Each row comes from the steps of one path. Every step used is in the known rows, and no mark comes twice. Write the path behind each row, first mark first.
Known rows:
podova zesu lebo: [ 32   9  -5   8   3 -12 -20  14   4  26  24   0 -15  -4  -4  -3  -5   0
 -10   8   2   3  25 -17 -13  25   2 -31  -2 -11 -16   0  -9  -7   3 -12
  31  25]
lunatuz mema bitap vulafov: [ -9  29   0  15  17  -6 -24 -39  -2 -14 -12   1 -14  16  24  -2 -38  -3
  -9  15   4  28  11  -6  -2   3   3  23  10 -22  -1  24  12  -1  -8  41
   4   9]
bitap mema podova: [ -1  28 -13  38   8 -24 -31  -1 -16 -11  35   6  -3   8  -2  -5 -13   7
 -24  18   4 -13   5 -18  -7 -18 -18  14  10  -4   7 -15  -4  -4 -15  -6
  22  26]
lebo zesu rusab vulafov: [-18   5 -12  -9 -16  11  28  17  21 -12   0   0  12  11 -27  -1  -1 -14
   4   4  -8   3  14  -2  -1  10   1 -27 -10  26  -9  -2  -8 -25  36 -29
  -2 -31]
ruput vulafov rusab mema: [-12 -38  19  16 -26   1  -3 -11  14  -7  16   8   7  10  -1  13  18  -2
  13  -9  18  -5 -17   7   7 -17 -21   1  -7   0  -4   6  -8  -3  -3  10
  -6  19]
zesu rusab: [-13   3  -5  15  -7  -9  -3   6  19   5  -3   9  -8  21   0  15  -1  -9
 -13   3 -26   6   5 -29  17   6  -8  -3 -10  -2  -8  -3   9 -11  28   0
   2  -8]
mema podova: [  1  29 -11  13   6 -11 -29   9  -7  -7  10   9 -10 -11  -4   3 -21  14
 -22  16  -5 -19  -5  -6  -1 -11  -8  10 -19 -12   7 -10   8  23 -11  -3
  29  11]
mema bitap vulafov rusab zesu lebo: [-12   3  17  -4  -8  34 -11  -4  -1 -10  14 -16 -31   7  -4  -1  -9 -15
  30  14   7  42   9 -25  -3  -8   0   2  12 -31  14  50   5  20   5  23
   7   5]
lunatuz mema bitap vulafov rusab zesu: [ -9  21   2  -8   5  21   4 -33  -5 -24  -7  13 -21  20  14 -16 -14  -7
  14  11   6  19  -5   0   6 -23   5  20   6 -26  -1  52  -5   9 -12  29
  -3  -5]
vulafov rusab zesu: [-19 -10   4 -21 -21  30  11   8 -10 -18  15  10  -8  21 -12 -17   9  -1
  19   2  -6  -5   5  -3  22 -29  -5   0 -21 -22   2  28 -23  11   5 -15
  -3  -5]
mema lebo: [ -4  -1  -3   3  30 -14 -25   8  -7  10  -3 -11   6   3  10   2  13  21
  -8  10  -9  -3  10  25   5  21  -1 -18 -13  -9  28  -6   7  23  -1   7
   4  15]
vima lunatuz mema lebo zesu rusab: [  4  24 -18 -18  37 -15  33   4   9 -15 -23  -2   8   5  -1  -9   9  -8
  -5  -1   0 -13   3   4  -2  -1  21  14   5   3 -30  -1  22 -21  13 -26
 -22  -7]
zesu rusab mema bitap vulafov: [ -9 -12  14  24 -11   4  -3 -21   9  12 -17 -15 -11  -3  23  28 -15 -19
   6  -5 -10  31  -9 -20   4  16   4  20  16  -4  14  -8  16   2  10  46
  -9 -15]
lebo zesu rusab mema bitap: [ -7  -6  -1 -16  -5  14   7  -2   8   7 -21 -23   9  -4  -3  19   1  -6
  -2 -14   2  29   4 -12  -5  17  12  -5   8  18  23  -8  13 -17  21 -11
 -18 -21]
bitap mema lebo zesu: [-13   2 -13   8  34 -14 -12   2 -19   4  14 -18  23  11  -5 -14  22  24
 -14  15   9   5  18  14 -23   4  -5 -32  20  12  28 -12  -7 -13  -2 -24
  -1  21]
ruput vulafov rusab zesu lebo: [ -6 -19  15  -7 -11  19   7  14  19  -8  29  21 -21  22 -19   5  33 -12
  20  12  20  10   0 -23   0 -15 -18 -16  -7 -11 -11  42 -14   2   9 -10
  11  15]
vima lunatuz vulafov: [-19   3  17 -14   3 -22  13  21 -11 -22 -14   8   6 -21  -2 -16 -26 -29
  -6  23 -15 -16  23  13  16  -8 -27  39  -8 -37 -40 -23   7   7   7  -4
   6  20]
lebo zesu: [-17   5 -14 -25  10  10  -7   0  -4  -2  -1 -19  16   6 -20  -9 -12  14
  -4   2   0   5  11  -4  -8   3   1 -27 -14  -4   5   1  -7 -13  15 -36
  12   1]
rusab zesu lebo: [ -3  22   6 -18   7  28  -4  21  -2   6  13   3 -29   3  -8  -6   9 -11
  16  25   0  14  29 -26  -6   6   0  -5 -15 -21  -4  19 -21  -3   8 -18
  16  -5]
rusab mema: [ -5  -6  16   3 -14   2 -16 -10 -10  13  -7 -13   5  -9  15   0  -5   5
   0  -1   0   0   7  -1   0   9   0  15  -6  -7   2 -23 -11  -9  -7  11
  -1   0]
rusab mema lebo: [  5 -17  12   0  16  -5 -15  -2 -15  19 -13 -18  12 -17  23   2  16  20
   2  -2   2  -1   5  29  -3  25   7  -1  -4   2  28 -24  -2   9 -17  16
 -14   4]
lunatuz mema lebo zesu rusab vulafov: [  0  35 -21 -17  26  -7  33   3  20  -7 -14  15  11  12  -6  -8  15   3
  -1   4  -1  -7   6  25  -6  17  13 -19   0  43  -5  15  -6 -18  10 -14
 -16 -27]
podova zesu: [ 14  -5 -12  15   3 -14 -13   0 -14  16  16   2  -1  -1   6  -8 -12   6
 -16   2  -3 -12  14   7  10  14   3 -29 -13 -26 -10 -12  -8  12  -1  -3
  32  21]
ruput vulafov rusab zesu: [-18 -27   5   3 -13  17   9   3   4 -15  21  24  -9  24 -11  -3  23  -5
  14   4  18  -4 -17  -3  19 -29 -21 -11 -19 -23  -3  28 -19  17   5  -6
   9  14]
lebo zesu rusab mema bitap vulafov: [-14 -12  -4  -9  -9  18   7 -15   8   9 -19 -31   5  -7  -1  14  -7  -8
   9 -10   9  37 -10 -26 -15  10  11 -10  15  15  24   2  14 -11  15  14
 -12 -21]
lunatuz mema: [ -4  39  -8   3  14 -15 -11 -18   1 -13  -3  21  -5  20  11  -9 -18  10
 -16  10 -14  -7  15  -4   0  -4  -3  19 -10  -8 -27   6  -8 -21  -6  -1
   3   1]
lunatuz mema lebo zesu rusab: [  2  23 -24 -22  40 -10  12   1  10   2 -24  10  11  16  -2  -1  21  22
 -16  -2  -8  -6   3   3 -15  15  15 -17   1  31   2  16   0 -19   9 -17
 -20 -13]
lebo zesu rusab mema: [ -7 -11  -5 -21  -6  13  12   5   8  14 -15 -15  13   0 -11   8   0   1
   2 -11  -3   8  -2 -27 -14  11   9 -10  -2  26   6 -11   1 -30  20 -16
 -15 -25]

Write each row's path:
[ 14 -28   9 -13 -18 -15   3  20 -13   2  -3  31   8 -37 -11  -9  -3   5
  -9 -11  -4 -28 -11  22   4 -18 -25   7  -4  13 -27  -8 -15  26 -23   4
   9   2] -> lunatuz vulafov rusab mema podova zesu
[ 23 -20 -10  22  -9 -11   6   6  -1  34   1   7  -1  -5  11  12   1  -5
 -12 -13  -5  -9  -1 -14   5  20   7 -12   2   3 -10 -22  -4  -5   1   4
   6  -6] -> podova zesu rusab mema
[ -7  21   6   7   5   2 -13 -39   7 -21  -4   7 -10  24  17  -4 -29  -1
   5   2  -3  21   5   0   2 -13   0  23  14 -14 -12  37   9   1  -7  31
  -5   8] -> lunatuz mema bitap vulafov rusab
[ 39  -2   6   2 -19   1 -17  14   8  13  24   5 -14 -18 -14   1   6  10
   2 -15   9 -16 -14  -9 -12  -9   8   0   7  19  -6   3  -7   4 -20  -6
   9   9] -> vulafov rusab mema podova zesu lebo
[-12 -36   1 -19   4  19   0 -16  -7   0   1 -34  16  -6  -9 -10  11  26
  27 -13   9   7 -24   4 -19  -8  12 -28   9  15  12  18  -1   1 -10  24
 -10 -10] -> bitap vulafov rusab mema lebo zesu
[ -3 -32   3 -26   3  13   1   0  -4   2  -5 -16  23  -3  -9  -5  30  24
  17 -21   7  -2 -11  25  -8  -1   9 -17   0  22  23   4  -5  -1  -5 -14
 -26  -6] -> vulafov rusab mema lebo zesu
[ -9  -6  22  20  -8  10 -24 -28 -12   9 -10 -32  -6 -15  29   8 -25  -5
  11   5   8  28   2   1  -2  13   4  19  16 -19  18  -9  10  10 -15  47
   0   4] -> rusab mema bitap vulafov
[ -4   6  14 -25 -13  32   7  20   4 -12  23   9 -20  19 -24 -10  15  -5
  26   7  -3  10  13 -22   0 -19  -5  -6  -9 -10  -9  40 -21  -4  12 -27
   3  -3] -> vulafov rusab zesu lebo
[ 28 -11  -1   6 -21   2  -7  -3 -10   5  14   7   3 -19  -4  -2   1  13
   0 -20   7 -27 -23  10  -1 -17   2  -2  -3   9  -1  -7 -10  20 -24  -6
   9   8] -> vulafov rusab mema podova zesu
[  4 -13   3  13   6 -10   1   7   7  19 -17  -3   2   1  15  25  25   3
  -2  -5 -18   1 -10  -1  -1  26   6  -2  -4  22  17 -17  11  -1   7  15
 -20 -17] -> zesu rusab mema lebo
[-11 -17  19  -3 -28   9  -3  -8   0  -5   5  -4   8   6  -1  -1   3   6
  15 -13  -9  -4  -3   8   6 -15  -3  13  -7   2  -4  -2 -13  -6   0   1
 -14   1] -> vulafov rusab mema
[-18 -13  15  16  -8   7 -22 -25   3 -16   7 -19  -8  15   7   6 -30  -4
  11   3  -5  30  -4  -2   9 -14  -9   3  13 -29  19  25  17  25   7  37
   7  14] -> mema bitap vulafov rusab
[ -8 -29  17 -45  10  -6  33  20 -13 -16 -21  -4  28 -34 -14 -24  13 -10
  17  -5   3 -18   1  35  -2 -16  -9  13   6   7 -18 -14   7   5  -8 -18
 -25   1] -> vima lunatuz vulafov rusab mema lebo zesu
[ 23 -13  -1  28  -8  -7   0  -5   1  26 -10  -3  -4 -11  20  20  -3 -15
 -13 -16  -5   8  -1  -3  10  24   8  -5   3  -8  13 -18  10  10   3  13
   3  -4] -> podova zesu rusab mema bitap
[ -5 -48   3  -9   2   6   6  -3   7   5   5  -5  20   2  -9   5  37  21
  15 -14  28  -1 -28  20 -11  -6  -7 -27   1  20  19  16  -1   6   2  -2
 -14  16] -> ruput vulafov rusab mema lebo zesu
[ -9 -16  27   2 -26  14  -8 -19  -1  -7   0 -13   2   2  11   7   0  -3
  12 -16  -1  18  -3  17  11  -3  -5  26   7  -8  20   4   4  13   0   3
 -17   4] -> vulafov rusab mema bitap
[ 29  50 -22  20   1 -21  35   6   7 -21   3  36 -14  -8   0 -14 -19 -36
 -11   7   3 -44  -9  11  19 -10  11  37   8   0 -51 -15   4  -6  -8 -11
  14  -4] -> vima lunatuz mema podova zesu rusab vulafov
[  4 -13   3 -21  17   8   0   0 -17  19 -13 -27  27 -21   6  -4  19  28
   5  -7  16   1  -1  26 -22  24  15 -21  -3  18  34 -17  -2   0 -13  -6
 -15  -3] -> rusab mema lebo zesu
[  2   4 -21 -15  -7  12   6  12   6  10 -12 -11   8 -13 -16  12   4  11
  -7 -11   1  -3 -17 -26 -18   1   7  -8  -4  35   8 -14   7 -18   7 -18
  -4 -28] -> lebo zesu rusab mema podova
[-17   7   6  17 -27  -3  18   8  27 -11   4  16  -8  17  -7   9  -3 -30
   3  10 -24   0  11  -1  18  12  -7   0 -13   6 -15  -9  -5 -10  27   0
   2 -24] -> zesu rusab vulafov
[  8   7  -2  16 -16  -7  -3   9  10  13  -6   7 -12 -12   8  25  -1  -4
 -13  -5 -11 -13 -18 -23   1   4   0  22  -3  21   4 -27   8  -1   1  14
  -4 -19] -> zesu rusab mema podova
[ 30 -22 -10  16  11 -14   6   9  -6  41  -7   1   2 -16  20  11  27   6
 -14 -15  -7  -9  -8  11   1  34  12 -30   3  11   5 -25   0  11 -10  14
  -3  -3] -> podova zesu rusab mema lebo
[ 16  57  -8   6  15 -23   1  -4  -6 -28  -4  13 -12  -6   4 -15 -26  -7
 -14  15   1 -32   2   0   8 -22   8  57  -1 -22 -36 -11  11  -6 -19 -10
  14  10] -> vima lunatuz mema podova
[ 27  10 -28  27   0 -17 -16  17   3  13  15  22 -17 -10  -7   8 -11   3
 -32  -3  -7 -22 -17 -19   7   3  -1 -11 -12   1  -4 -14  10  25  -3   0
  33   9] -> mema podova zesu rusab
[-17 -17  33 -14 -16 -11  19   3  -8 -29 -20   3   8 -25   7  -4 -16 -38
  12   0  -5   2  10  30  27 -20 -20  55  13 -26 -19 -13  15  16  -3   0
 -18  11] -> vima lunatuz vulafov rusab mema bitap
[ 20  26 -21  53 -12 -26   2   9  -1  -4  41  28 -12   6  -7  -4  -3 -17
 -21  13   5 -22  -2   0  -5  -7 -11  -8  18  14  -4 -22 -14  -1   0  -8
  27   4] -> bitap mema podova zesu rusab vulafov
[  3  25 -21 -23  44  -6   1  -7  -5   1 -18   4  17  11   3 -14  14  33
 -12   5   3  -7   5  21 -21  11  16 -18  -6  17   1  16  -2 -13  -7 -18
  -7  -1] -> lunatuz mema lebo zesu
